What can hang from each mark:
muket: revod
pase: lito
bepi: ravit
pilo: fisaf pase ravit
fisaf: lito pilo
gemu: kobek liden
noke: pilo
liden: lito
lito: revod
ravit: bepi muket

Each row was made from one small tree. The marks that hang from a mark follow it in brackets, in alphabetical order. Every link used is in the known rows. Write each row's tree.
Known rows:
pase(lito(revod)): [ 2.84  2.89  1.93 -1.16 -1.12 -2.65 -3.00 -0.39  0.82 -3.44 -2.71 -2.56
 -2.29  4.33  0.14  1.40  0.23 -0.73 -0.94]
fisaf(lito(revod) pilo(pase ravit(bepi muket))): [ 1.83  2.03  2.15 -2.38  1.90 -0.19 -3.69 -4.82 -0.09 -1.89 -1.75 -3.33
 -1.18  4.55 -1.63 -2.72  1.49  0.53 -4.16]
bepi(ravit): [ 2.47  1.85  1.23  0.31 -0.57  1.77 -2.98  2.09 -1.33 -2.94 -1.77 -3.30
 -1.46  2.35 -1.34  1.13  1.38  0.31 -0.64]
ravit(bepi muket): [ 1.63  0.85  2.13  0.00 -0.06  0.29 -1.48 -0.13  0.14 -2.12 -2.96 -3.39
 -1.34  2.24 -2.87 -0.19  0.25  1.13 -0.21]
fisaf(pilo(pase(lito) ravit)): [ 2.41  3.14  2.24 -0.27  0.15 -1.73 -4.35 -2.95 -1.19 -1.57 -1.76 -3.49
  0.17  4.48 -0.68  2.19  0.68 -0.16 -1.04]
fisaf(lito(revod) pilo(ravit)): [ 2.01  2.58  0.11 -1.27 -0.05  0.28 -4.16 -3.53 -0.53 -2.23 -1.28 -2.83
 -3.04  5.54 -0.13 -0.02  1.08  0.20 -4.33]
noke(pilo): [ 1.95  2.30  2.13  0.43 -1.32  0.74 -2.54  1.30  1.18 -2.44 -1.51 -3.37
 -2.15  3.90 -1.48  1.66 -0.25  1.27 -0.40]
gemu(kobek liden): [ 2.27  1.82  1.90  0.81  1.33  0.33 -0.16  0.59 -1.38 -2.73 -3.43 -3.66
 -0.88  0.86 -1.18  1.13  0.45  1.76 -1.20]
noke(pilo(ravit)): [ 1.84  2.15  1.03  0.31 -0.84  1.92 -2.24  1.45 -0.38 -2.40 -1.21 -3.89
 -2.69  4.76 -2.39  0.45  0.00  1.35 -1.38]
bepi(ravit(muket(revod))): [ 2.39  1.44  0.65  0.10 -1.06 -1.16 -2.34  3.12 -3.26 -3.51 -3.16 -3.54
 -1.93  3.32 -2.29  0.20  0.67  0.23 -0.86]
noke(pilo(fisaf(lito(revod)))): [ 1.94  3.83  1.70 -0.41 -0.74  2.96 -4.53 -0.42  3.73 -3.29  0.40 -3.10
 -3.55  5.19 -0.22  1.33  0.13  0.09 -2.61]
fisaf(lito(revod) pilo): [ 2.15  2.77  1.15 -1.09 -0.50 -0.78 -4.55 -3.72  0.96 -2.31 -1.64 -2.33
 -2.41  4.52  0.85  1.18  0.88  0.12 -3.41]
bepi(ravit(muket)): [ 2.47  2.13  1.24 -0.53 -0.53  0.94 -2.40  3.63 -2.93 -3.10 -2.19 -3.78
 -1.61  2.48 -3.16  0.39  1.24  0.65 -1.62]
gemu(kobek liden(lito(revod))): [ 2.09  1.06  2.99 -0.69  1.77 -0.17 -1.16  1.31 -2.36 -3.86 -4.65 -3.25
 -1.76  1.46  0.13 -1.76  0.34  1.30 -2.68]
muket(revod): [ 1.88  0.63  0.92  1.11 -2.13 -1.87 -1.75 -0.97 -0.45 -2.81 -3.81 -3.00
 -1.33  3.06  0.12  2.00 -0.40  0.06  0.30]
pilo(pase(lito)): [ 2.57  2.60  3.21 -0.66 -0.99 -1.90 -3.20 -1.34  0.62 -1.87 -2.62 -3.14
  0.82  2.48 -0.23  2.53  0.04 -0.36  0.53]
gemu(kobek): [ 2.50  0.70  1.37  0.48  0.35 -1.55 -0.97 -0.16 -0.89 -2.27 -3.42 -3.43
 -0.28  0.25 -0.58  1.24 -0.44  1.22  0.14]
pilo(fisaf(lito(revod)) pase ravit(bepi muket)): [ 1.66  2.06  2.14 -1.80  1.38  2.79 -3.22 -3.22  1.47 -2.74 -1.02 -3.92
 -1.29  3.71 -2.00 -2.07  1.24 -0.24 -3.43]
fisaf(lito pilo): [ 1.74  2.55  0.98  0.08 -0.78  0.64 -4.70 -3.04  0.55 -0.81 -0.91 -2.69
 -1.31  3.48 -0.03  2.56  0.38  0.72 -1.90]
fisaf(pilo(pase ravit)): [ 1.95  1.81  2.17  0.04 -0.05 -0.42 -3.17 -3.66 -1.32 -1.99 -2.29 -3.82
  0.23  3.26 -0.66  1.39  1.05  0.29 -2.07]

Which tree is each row?
[ 1.25  1.35 -0.21  0.17  0.68 -0.07 -3.62 -2.98 -1.16 -0.95 -1.70 -3.15
 -2.41  5.32 -2.21 -0.98  0.15  1.13 -1.89] -> fisaf(lito pilo(ravit(bepi muket(revod))))
[ 1.62  3.33  1.87 -0.15 -0.15  4.80 -4.56 -1.09  1.99 -1.61  1.01 -4.22
 -1.01  4.19 -1.51  1.28  0.22  0.52 -2.02] -> noke(pilo(fisaf(lito) pase ravit))
[ 2.86  3.28  2.51 -1.44  0.38 -3.14 -4.10 -3.55 -0.64 -3.03 -2.22 -3.18
 -0.94  5.47  0.14  0.77  1.13 -0.82 -2.69] -> fisaf(pilo(pase(lito(revod)) ravit))
[ 1.61  0.23  1.50  0.57 -0.61 -1.71 -1.27 -0.66 -0.07 -2.50 -3.96 -3.14
 -1.58  3.21 -1.99 -0.35 -0.27  0.75  0.53] -> ravit(bepi muket(revod))
[ 1.67  2.01  2.09 -0.20 -0.38  1.55 -2.24 -0.56 -1.45 -3.10 -1.90 -4.81
  0.05  2.35 -2.91  1.28  0.73 -0.22 -2.23] -> pilo(fisaf pase ravit(muket))
[ 2.38  2.89  3.07 -1.24  1.42  0.04 -3.18 -1.78  1.05 -3.60 -1.71 -3.99
 -1.14  4.70 -2.24 -0.96  0.86 -0.89 -1.58] -> pilo(fisaf pase(lito(revod)) ravit(bepi muket))
[ 1.27  1.91  1.83 -0.59  1.18  4.36 -3.49 -2.54  0.91 -1.32 -0.40 -4.30
 -0.18  2.58 -2.87 -0.67  0.77  0.39 -1.80] -> pilo(fisaf(lito) pase ravit(bepi muket))
[ 2.34  3.23  2.26 -1.15  0.20 -2.78 -3.89 -1.47 -2.61 -1.72 -2.05 -3.95
  0.00  4.53 -2.64  1.47  0.50  0.11 -2.05] -> fisaf(pilo(pase(lito) ravit(muket)))
[ 1.66  0.79  2.72  0.52  1.64  1.27 -1.43  2.01 -2.90 -2.42 -4.00 -3.57
 -0.67  0.30 -0.78 -0.32 -0.07  1.90 -1.10] -> gemu(kobek liden(lito))
[ 1.36  1.23  1.30 -0.60  1.03 -0.75 -3.78 -4.53 -0.85 -0.85 -2.11 -3.47
 -0.41  4.32 -1.73 -1.40  0.37  0.86 -2.04] -> fisaf(lito pilo(pase ravit(bepi muket(revod))))
[ 1.63  1.92  0.52 -0.21  1.00  4.47 -3.61 -3.18  2.64 -2.73 -0.19 -3.18
 -3.13  4.59 -0.65 -0.95  1.08 -0.20 -2.35] -> pilo(fisaf(lito(revod)) ravit(bepi))
[ 1.66  0.54  2.53 -0.93  0.91  0.82 -1.22 -1.39 -1.08 -1.98 -2.92 -4.21
  0.15  2.25 -3.17 -1.72  0.80  0.91 -1.20] -> pilo(pase ravit(bepi muket))
[ 2.41  3.72  3.56 -0.36  1.62  1.70 -4.17 -1.72  3.80 -3.63 -0.05 -3.66
 -1.95  6.27 -1.13 -0.59  0.56 -0.29 -0.68] -> noke(pilo(fisaf pase(lito(revod)) ravit(bepi)))
[ 1.79  1.85  2.06  0.72 -0.59  2.62 -2.66 -2.12 -0.03 -2.98 -1.55 -4.37
  0.19  2.35 -1.01  2.02  0.82 -0.51 -1.26] -> pilo(fisaf pase ravit)
[ 2.50  3.42  2.70 -0.72 -0.30 -0.06 -3.52  0.59  0.24 -1.78 -0.91 -3.88
 -0.81  4.98 -1.79  0.90 -0.14  0.58 -0.45] -> noke(pilo(pase(lito) ravit))
[ 1.40  1.85  1.95 -1.28  1.71  1.23 -3.97 -4.07 -0.57 -0.35 -1.12 -3.70
 -0.17  3.51 -2.51 -1.29  1.00  1.23 -2.66] -> fisaf(lito pilo(pase ravit(bepi muket)))
[ 2.13  2.46  1.59 -2.06  0.29 -0.28 -4.17 -5.13 -0.33 -2.15 -1.59 -3.16
 -1.01  4.57  0.55 -0.40  1.39 -0.15 -4.43] -> fisaf(lito(revod) pilo(pase ravit))
[ 1.55  1.24  1.13  1.24  1.10  1.30 -3.11 -3.28  0.05 -1.75 -1.66 -3.29
 -1.75  4.26 -1.52  0.25  0.95  1.13 -0.86] -> fisaf(pilo(ravit(bepi)))
[ 1.30  0.84  0.55  1.70  0.01  1.30 -1.94 -0.61 -0.36 -3.19 -2.23 -4.10
 -2.28  4.25 -2.82 -0.12  0.02  0.18 -0.24] -> pilo(fisaf ravit(bepi muket(revod)))
